What can hang from each mark
Z_214: Z_119 Z_949
Z_492: Z_238
Z_457: Z_413
Z_949: Z_214
Z_119: Z_196 Z_214 Z_262
Z_196: Z_119
Z_600: Z_949
Z_238: Z_413 Z_492
Z_413: Z_119 Z_238

Each row was made from one small tree. Brackets hold a mark, then the marks that hang from it, in the order of their numbers. Every link used is in the known rows. Write each row's tree.
Known rows
{Z_492 {Z_238 {Z_413 {Z_119 Z_262}}}}: [-1.289 -0.063 -1.005 -4.003 -4.169 -0.491 -2.560 -1.048  2.851  3.335
  0.645 -0.894  3.801 -0.640 -2.015  1.662 -2.297 -3.284  2.506  4.951]
{Z_119 Z_196 Z_262}: [ 1.504 -0.122  0.601 -2.306 -5.235  0.655 -3.258  1.095  3.691  2.326
 -2.310 -4.271  2.588 -0.623  1.049  3.131 -2.420 -2.740 -0.758  3.866]
{Z_119 Z_196 {Z_214 Z_949} Z_262}: [-0.258  0.340  3.833 -2.040 -4.703 -1.165 -3.049  2.986  3.549  2.555
 -0.642 -5.312 -0.509 -1.264  1.112  2.327 -2.599 -2.715 -0.621  4.779]
{Z_949 {Z_214 {Z_119 Z_196 Z_262}}}: [ 1.805  2.390 -0.215 -4.185 -2.279  3.162 -2.381 -1.055  1.057  0.781
 -0.838 -2.556  2.036  0.663  1.251  2.502 -2.470 -1.477  0.458  4.554]
{Z_413 Z_119}: [-0.999 -1.568  0.251 -1.872 -0.157  1.144 -1.289 -0.489  2.395  1.463
 -1.334  0.033  0.840 -0.100  0.489  2.464 -1.302 -1.482  0.330  1.633]
{Z_413 {Z_119 {Z_214 Z_949} Z_262}}: [-3.077 -0.527  2.655 -2.377 -1.250 -0.549 -2.367  1.153  3.885  2.952
 -1.050 -2.557 -0.010 -1.870 -0.037  2.583 -1.318 -1.795  0.398  2.910]
{Z_492 Z_238}: [-0.642 -0.412 -0.001 -2.788 -3.013 -0.471 -2.108  0.634 -0.380  1.049
  0.532 -0.336  1.049  0.920 -1.240  0.469 -0.944 -2.246  0.141  5.173]
{Z_238 Z_413 Z_492}: [-0.537  4.308 -1.164 -2.540 -3.630  1.679  0.465 -0.725  1.369  3.360
  0.847  1.709  3.327  0.346 -0.302  1.472 -2.483 -3.380  0.810  4.768]
{Z_600 Z_949}: [-1.750 -1.373  1.793 -2.247 -3.309  0.537  0.589 -0.002 -1.247  1.667
 -1.159 -1.522 -0.370  2.944  1.610  1.851  0.362 -1.240 -0.687  5.701]
{Z_949 Z_214}: [ 0.311  1.001  0.820 -3.070 -1.597  2.115 -1.073 -0.873 -0.646  0.169
 -0.678 -0.529 -0.326 -0.564 -0.078  1.616 -1.685 -0.803  0.054  3.909]
{Z_492 {Z_238 Z_413}}: [-0.537  0.496 -0.564 -3.400 -3.980 -0.548 -1.909 -0.682  0.982  1.945
  1.539 -0.211  2.511  0.290 -1.612  0.583 -2.079 -3.350  2.047  5.171]
{Z_492 {Z_238 {Z_413 {Z_119 Z_196 Z_262}}}}: [-0.260 -0.490 -1.228 -3.957 -4.776 -0.311 -2.699 -1.105  3.311  3.418
  0.482 -1.191  4.394 -0.453 -1.621  1.958 -2.872 -3.469  2.311  5.099]
{Z_457 {Z_413 {Z_119 Z_196 Z_262} {Z_238 Z_492}}}: [-2.102  1.165  1.587 -3.029 -4.027  1.469 -1.703 -0.131  5.677  2.953
 -3.504 -0.687  4.939 -2.978  0.087  6.926 -2.236 -3.174 -1.052  5.372]
{Z_413 {Z_119 Z_196 Z_214 Z_262} Z_238}: [-0.668 -0.988  2.418 -2.328 -4.733 -0.702 -1.272  1.390  4.505  4.053
 -3.589 -3.707  2.721 -5.036  0.837  6.682 -1.898 -4.332 -0.687  5.379]
{Z_196 {Z_119 Z_262}}: [-3.574  2.477  2.495 -2.037 -0.654  0.313 -0.470  1.112  2.460  2.527
 -2.352 -1.907  1.048 -0.885  1.827  0.306 -1.825 -1.596 -2.121  0.991]
{Z_238 {Z_413 Z_119} Z_492}: [-1.025  3.095 -1.730 -2.863 -2.889  2.057  0.452 -1.563  2.977  4.253
  0.185  2.188  4.467 -0.147 -0.475  2.456 -2.854 -3.198  1.217  4.032]
{Z_119 Z_214 Z_262}: [-1.901  0.730  3.259 -1.873 -3.749 -1.247 -3.214  2.579  1.476  1.824
 -0.535 -4.896 -0.759 -3.511  0.163  3.294 -0.961 -3.632 -1.648  4.272]
{Z_238 {Z_413 {Z_119 Z_262}}}: [-1.137  0.716 -0.416 -3.218 -2.972  0.737 -1.928 -1.556  4.929  3.273
 -0.374 -1.320  3.337 -1.784 -0.309  2.588 -2.726 -3.407  2.952  2.444]
{Z_457 {Z_413 {Z_119 Z_214 Z_262} {Z_238 Z_492}}}: [-3.715  1.546  2.940 -2.696 -3.417  0.490 -1.691  0.613  4.655  2.664
 -2.516 -0.967  3.329 -4.441 -0.316  6.965 -1.489 -3.682 -1.550  5.641]
{Z_196 Z_119}: [-2.706  1.836  2.472 -1.246  0.776  0.693  0.866  0.695  0.878  1.122
 -1.435 -0.027 -0.221  0.316  2.489 -0.523 -1.871 -1.144 -2.182  0.503]

Which tree is each row?
[-2.185  4.166  1.723 -3.466  0.372  1.122 -2.585  1.240  2.658  1.021
  0.421 -2.051 -0.224  3.993  1.513 -1.504 -0.436 -0.567  2.385  3.461]  {Z_214 {Z_119 Z_262} Z_949}
[-3.142  1.821  1.810 -2.446 -4.020 -0.415 -0.146  1.565  3.108  5.194
 -3.229 -1.381  3.083 -4.985 -0.360  6.227 -0.706 -4.137 -1.467  6.540]  {Z_413 {Z_119 Z_214 Z_262} {Z_238 Z_492}}
[-0.809 -0.423 -1.068 -3.702 -3.456 -0.276 -1.940 -1.151  2.117  2.600
  1.078  0.060  3.237 -0.059 -1.718  1.186 -2.365 -3.170  2.452  4.702]  {Z_492 {Z_238 {Z_413 Z_119}}}
[-0.333 -0.696 -0.466 -3.768 -4.973 -0.793 -2.636 -0.560  3.096  3.419
  0.865 -1.756  3.788 -1.237 -1.530  2.373 -2.974 -3.947  1.830  5.304]  {Z_492 {Z_238 {Z_413 {Z_119 Z_196 Z_214 Z_262}}}}
[ 0.093 -0.071  0.974 -2.486 -2.669  0.360 -0.970 -0.894  4.317  2.595
  0.814 -1.086  1.609 -0.890  0.691  2.189 -3.666 -3.267  2.631  2.695]  {Z_238 {Z_413 {Z_119 Z_196 {Z_214 Z_949}}}}
[ 1.975  1.961 -0.468 -3.022 -2.317  2.103 -3.094  0.570  2.508  0.855
 -0.671 -3.578  2.564  2.335  2.631  2.194 -1.797 -2.724  0.215  3.534]  {Z_214 {Z_119 Z_196 Z_262}}
[-0.099  3.268  1.336 -3.396 -0.950  1.457 -2.725  1.211  3.564  1.307
  0.077 -2.742  0.806  4.477  2.262 -0.766 -1.659 -0.822  2.115  3.735]  {Z_214 {Z_119 Z_196 Z_262} Z_949}
[-2.041  1.503  0.322 -2.166 -2.256  1.036  1.220  0.306  2.060  3.947
 -3.194  1.623  3.032 -2.159  0.024  4.595 -0.610 -2.802 -0.614  5.462]  {Z_413 Z_119 {Z_238 Z_492}}
[-3.340  1.660  4.497 -2.091 -2.752 -1.675 -2.897  3.040  2.334  2.154
  0.000 -4.340 -2.041 -1.970 -0.037  1.273 -0.808 -2.272 -0.247  4.413]  {Z_119 {Z_214 Z_949} Z_262}
[ 0.733  2.622  1.310 -2.728  0.502  1.834 -1.348  0.940  1.962 -0.087
  0.927 -0.924 -0.505  5.709  2.906 -1.545 -1.684 -0.469  2.098  3.279]  {Z_214 {Z_119 Z_196} Z_949}
[-2.538  3.845 -0.111 -3.167 -3.653  0.804 -0.384 -0.445  4.010  5.313
  0.359  0.419  3.893 -1.405 -0.864  2.593 -2.927 -3.398  1.388  4.863]  {Z_238 {Z_413 {Z_119 {Z_214 Z_949} Z_262}} Z_492}
[-4.855  2.765  4.869 -1.758 -0.369 -0.879 -0.313  2.360  2.359  2.630
 -1.153 -2.667 -1.058 -1.406  1.926 -0.300 -1.960 -1.561 -2.059  1.719]  {Z_196 {Z_119 {Z_214 Z_949} Z_262}}
[ 1.118 -0.502  2.706 -1.782 -5.678 -0.652 -3.273  2.606  2.783  2.171
 -1.085 -5.920  0.773 -2.836  1.356  4.370 -2.703 -3.991 -2.063  4.712]  {Z_119 Z_196 Z_214 Z_262}
[-2.226  1.192  1.789 -1.749 -2.586  0.021  1.233  1.288  1.481  3.767
 -2.352  0.528  1.761 -3.719  0.232  5.455 -0.765 -3.779 -1.558  6.028]  {Z_413 {Z_119 Z_214} {Z_238 Z_492}}
[-3.995  2.127  4.751 -1.040  1.122 -0.527  1.026  2.073  0.785  1.185
 -0.245 -0.841 -2.384 -0.200  2.582 -0.993 -2.038 -1.192 -2.171  1.065]  {Z_196 {Z_119 {Z_214 Z_949}}}
[ 2.407  1.816 -0.185 -3.693 -1.301  3.437 -1.463 -1.113 -0.104 -0.306
 -0.265 -1.362  1.076  1.502  1.654  1.978 -2.511 -1.174  0.357  4.159]  {Z_949 {Z_214 {Z_119 Z_196}}}
[-0.993 -0.458 -0.297 -3.443 -3.572 -0.852 -1.913 -0.722  1.838  2.584
  1.492 -0.518  2.574 -0.817 -1.571  1.699 -2.361 -3.580  1.996  4.986]  {Z_492 {Z_238 {Z_413 {Z_119 Z_214}}}}
[-2.561  0.135  1.338 -2.724 -3.138 -0.143 -1.081  0.406  4.269  3.940
 -4.028 -1.776  2.924 -3.773 -0.183  5.016 -0.434 -3.201  0.554  4.615]  {Z_413 {Z_119 Z_262} Z_238}
[-0.799  1.330 -0.028 -2.779 -5.041  0.976 -0.246  0.554  4.611  5.494
 -4.520 -0.905  5.382 -2.918  0.239  6.033 -1.739 -3.462 -0.907  6.329]  {Z_413 {Z_119 Z_196 Z_262} {Z_238 Z_492}}
[-0.214  0.319  1.378 -1.654 -3.919  0.434  1.092  1.307  2.389  4.110
 -2.804 -0.287  2.854 -3.261  1.052  6.199 -2.068 -3.906 -1.809  6.337]  {Z_413 {Z_119 Z_196 Z_214} {Z_238 Z_492}}
[ 0.165 -0.118  0.848 -3.824 -3.318  2.431  0.499 -1.373 -1.449  1.514
 -1.010 -1.948  0.982  3.672  2.262  2.568 -0.904 -0.688 -0.133  6.786]  {Z_600 {Z_949 {Z_214 {Z_119 Z_196}}}}
[-1.927  3.360 -0.185 -2.625 -2.617  1.162  0.520 -0.621  2.901  4.347
  1.027  1.701  2.976 -0.514 -0.480  2.100 -2.970 -3.125  1.336  4.415]  {Z_238 {Z_413 {Z_119 {Z_214 Z_949}}} Z_492}
[ 0.320  0.154 -0.650 -3.144 -3.964  0.960 -1.978 -1.615  5.492  3.479
 -0.682 -1.882  4.006 -1.405  0.248  3.087 -3.555 -3.584  2.724  2.534]  {Z_238 {Z_413 {Z_119 Z_196 Z_262}}}
[-2.864  2.151  0.354 -2.864 -3.746  0.574 -0.062  0.535  3.751  5.362
 -4.050 -0.158  4.350 -3.430 -0.566  5.271 -0.555 -3.246 -0.542  5.984]  {Z_413 {Z_119 Z_262} {Z_238 Z_492}}
[-1.704  3.598 -1.840 -3.301 -3.943  1.726 -0.469 -1.377  4.165  5.321
 -0.481  0.963  5.357 -0.985 -0.891  3.031 -2.824 -3.390  1.400  4.410]  {Z_238 {Z_413 {Z_119 Z_262}} Z_492}
[ 0.141 -1.663  2.386 -1.557 -3.281 -0.313  0.085  1.074  2.858  2.722
 -2.666 -1.804  1.383 -3.746  1.512  5.890 -2.004 -3.932 -0.682  4.868]  {Z_413 {Z_119 Z_196 Z_214} Z_238}
